Known rows, with every way that one mark hangs from another:
J181{J185}: -0.74  -0.34  -3.80  2.61  -2.32  1.62  -4.11  0.15  -0.72  5.27  0.22  -1.22  -0.07  0.70  -1.30  2.39  5.38  -1.35  -0.61
J533{J185{J641 J680 J962{J883}}}: -4.16  -3.94  -0.71  -5.98  -1.48  -1.00  0.41  -1.93  3.45  -0.18  1.97  0.97  -0.26  -1.98  -0.41  -1.94  -0.71  0.13  1.74
J533{J185{J641 J680 J891}}: -0.31  -3.47  -0.56  -4.06  1.14  -0.90  0.21  2.25  3.28  -1.15  -1.39  -0.54  -2.70  -1.19  -1.69  -1.54  -2.22  -0.79  0.43
J185{J533 J680 J891 J962}: -0.72  -2.14  1.14  1.59  4.49  0.91  1.34  -0.51  1.95  -0.17  2.00  -0.71  -0.81  -3.33  -1.44  -1.73  -2.46  -0.87  5.30
J185{J533 J641 J680 J891}: -1.00  -1.58  -1.14  0.00  4.32  -0.44  1.07  1.33  1.07  -0.08  1.64  -0.76  -1.77  -3.44  -1.46  -2.88  -4.14  -0.94  -0.05
J533{J185{J641 J680 J891 J962}}: 0.28  -4.52  2.64  -3.63  0.73  -0.84  1.47  -0.02  4.21  -2.22  -0.61  -0.37  -4.01  -2.00  -1.83  -1.99  -2.44  -0.79  2.33
J680{J185{J533 J641 J891 J962}}: 0.73  -2.21  4.61  1.63  0.95  -0.76  -0.47  -0.82  6.09  0.54  1.91  -0.50  -5.33  -1.24  -1.51  -1.95  -3.65  -0.11  -0.63
J891{J185{J533}}: -3.64  1.28  -3.98  1.75  1.19  1.51  -2.99  0.20  -1.01  3.65  0.43  -1.02  2.45  -1.87  -0.74  0.68  2.93  -0.86  0.05
J962{J185{J533 J680 J891} J883}: -3.25  -0.94  -2.48  3.07  6.62  0.70  -0.38  0.79  -0.43  3.28  3.66  0.69  0.25  -4.10  -0.28  -1.85  -3.78  0.37  3.01
J533{J185{J680 J962{J883}}}: -4.63  -3.42  -1.56  -4.89  -0.81  0.41  -0.51  -1.53  3.51  0.89  1.53  0.74  2.13  -1.04  -0.33  -0.43  1.12  0.21  5.18
J641{J185{J891 J962}}: 1.42  -2.63  3.90  3.39  1.05  0.51  -0.63  0.06  3.54  2.56  -0.03  -0.88  -1.06  -0.59  0.77  1.32  0.65  -2.38  1.57
J641{J185{J533 J680 J962{J883}}}: -4.41  -1.69  -1.54  0.26  1.94  -0.18  1.29  -2.48  1.80  2.35  5.67  0.99  5.80  -3.03  1.37  -2.76  -0.21  -1.44  4.78
J680{J185{J641}}: -0.36  -1.46  -1.72  0.50  -3.92  -0.51  -3.79  1.17  4.39  3.44  0.29  -0.88  -3.16  1.42  -0.76  0.46  -0.09  0.03  -3.22
J680{J185{J533 J641 J962}}: -0.70  -1.37  1.34  0.42  -2.00  -0.54  -1.12  -2.07  4.99  1.42  3.26  -0.39  -3.47  -0.80  -1.12  -1.82  -1.62  0.08  -0.45
J185{J680 J891 J962{J883}}: -3.00  -3.31  1.07  0.84  3.16  1.01  -0.42  -0.20  2.64  2.15  1.09  0.20  -0.20  -2.63  -0.20  0.01  -1.68  -0.14  3.76
J883{J962}: -0.57  -1.35  -3.41  -0.44  -2.17  1.22  -4.61  4.83  1.26  2.77  0.17  -1.35  -0.68  -0.53  0.45  2.17  2.05  -0.23  -2.39
J891{J185{J533 J680 J962}}: -3.42  -0.53  -2.83  1.91  1.70  1.24  -0.11  -1.89  -0.91  1.45  2.09  -0.61  3.40  -4.07  -1.30  -2.03  1.37  -0.78  4.79
J533{J185}: -1.68  -1.50  -2.62  -3.78  -2.17  0.99  -2.96  1.30  2.81  2.05  -1.23  -1.05  -0.51  1.66  -0.49  2.39  3.14  -0.65  1.12
J891{J185{J533 J641 J680 J962}}: -2.92  -1.08  -1.85  0.70  1.05  -0.24  0.88  -2.41  -0.75  0.35  2.51  -0.37  1.06  -5.17  -1.56  -3.65  -0.72  -0.73  1.39
J533{J185{J680 J962}}: -1.53  -3.37  -1.47  -3.57  -1.59  0.57  -0.08  -0.88  3.08  -0.40  0.38  -0.47  0.35  -0.54  -1.23  -0.32  1.52  -0.53  5.85

Rows:
0.15  -3.13  1.19  2.07  2.20  1.17  0.02  0.45  2.29  0.94  -0.12  -1.08  -1.97  -2.13  -1.24  0.12  -1.30  -0.74  4.35 -> J185{J680 J891 J962}
0.30  -1.21  -1.56  2.95  5.21  -0.52  0.94  0.84  -0.63  1.15  2.82  -0.23  -3.82  -4.77  -1.56  -3.39  -5.34  -0.35  0.31 -> J962{J185{J533 J641 J680 J891}}
-1.54  -1.86  0.39  2.56  2.95  0.15  -2.45  1.00  0.66  4.59  0.96  0.44  -5.28  -2.66  0.34  0.68  -3.25  0.41  -4.14 -> J962{J185{J641 J891} J883}
-0.59  -1.56  -4.96  1.15  -2.07  -0.22  -1.63  -0.13  -1.39  3.01  1.31  -0.71  -0.18  -1.70  -2.02  -1.57  2.22  -1.31  -1.19 -> J181{J185{J641 J680}}
0.89  -3.09  3.92  1.17  0.76  0.35  -0.60  -0.18  3.07  1.16  -0.59  -1.02  -6.38  -1.89  -0.81  0.88  -2.02  -0.83  -1.74 -> J185{J641 J891 J962}
-2.03  -2.06  -1.96  1.20  -1.23  0.04  -0.52  -1.52  -0.47  1.33  0.26  -0.49  0.03  -3.87  -1.40  -1.79  0.50  -0.82  0.51 -> J891{J185{J641 J680 J962}}
0.44  -1.72  -5.68  2.26  -0.48  0.67  -3.20  4.61  -1.32  2.72  2.09  -0.45  -0.42  -3.04  -0.17  -0.62  -0.53  0.32  0.76 -> J883{J962{J185{J680}}}
-0.80  -0.87  0.54  1.76  0.13  0.49  0.07  -2.15  2.11  2.39  3.54  -0.54  2.03  -1.27  0.86  -0.35  1.52  -2.18  2.51 -> J641{J185{J533 J962}}
-3.53  -2.42  0.54  -1.18  -1.43  0.35  -1.74  -2.11  2.33  3.24  2.02  0.19  -2.50  -1.92  0.47  0.82  -0.34  0.09  -2.28 -> J185{J641 J962{J883}}
-2.77  -1.36  2.54  2.62  3.71  1.14  -1.17  -2.65  1.42  3.56  2.98  0.45  -0.55  -2.37  -0.96  -0.15  1.59  -0.82  1.19 -> J181{J185{J533 J891 J962{J883}}}
-2.86  -0.26  -0.47  3.24  5.84  1.23  -1.87  0.57  0.40  4.44  2.83  0.38  -1.89  -2.91  0.21  0.36  -2.51  0.29  0.14 -> J962{J185{J533 J891} J883}
-3.23  -2.13  0.48  0.93  -2.82  0.65  -3.73  -1.19  5.73  4.68  1.97  0.22  -0.44  0.98  0.41  1.51  1.19  0.69  1.39 -> J680{J185{J962{J883}}}
0.23  -2.25  1.85  2.61  4.20  -0.12  2.37  -0.59  2.56  0.27  2.98  -0.43  2.19  -2.93  -0.11  -2.80  -1.77  -2.23  5.27 -> J641{J185{J533 J680 J891 J962}}
0.48  -2.22  -1.24  2.65  2.26  0.02  -0.33  2.62  1.96  2.40  0.07  -0.91  2.27  -0.90  0.22  -0.59  -0.28  -2.39  2.52 -> J641{J185{J680 J891}}
-3.89  0.54  -5.86  1.52  1.96  1.20  -1.32  0.42  -1.81  2.42  1.28  -0.75  4.60  -3.20  -1.10  -1.74  1.67  -0.93  2.91 -> J891{J185{J533 J680}}
-2.50  -3.84  1.91  -0.21  2.71  -0.21  0.54  -0.68  2.68  1.11  1.52  0.37  -2.41  -3.56  -0.38  -1.45  -3.60  -0.11  0.31 -> J185{J641 J680 J891 J962{J883}}
1.29  -2.33  -1.44  3.43  2.83  -0.30  -0.52  1.81  -0.50  2.09  0.66  -0.44  -4.91  -3.45  -1.25  -1.54  -4.18  -0.29  -0.55 -> J962{J185{J641 J680 J891}}
-0.01  -2.62  -1.78  1.61  -2.42  -0.25  -0.39  -2.58  -0.51  1.92  2.16  -0.48  -1.44  -2.42  -2.10  -1.94  1.90  -1.27  0.61 -> J181{J185{J641 J680 J962}}
-0.20  -1.57  -4.84  2.31  -0.29  -0.08  -1.14  0.47  -1.61  3.07  2.02  -0.53  -2.93  -3.02  -0.90  -1.41  -2.24  -0.06  -0.33 -> J962{J185{J641 J680}}
-0.35  -2.77  1.94  0.44  3.89  -0.26  2.16  -1.02  2.05  -1.20  2.50  -0.67  -3.18  -4.42  -1.70  -3.32  -4.53  -0.76  1.86 -> J185{J533 J641 J680 J891 J962}
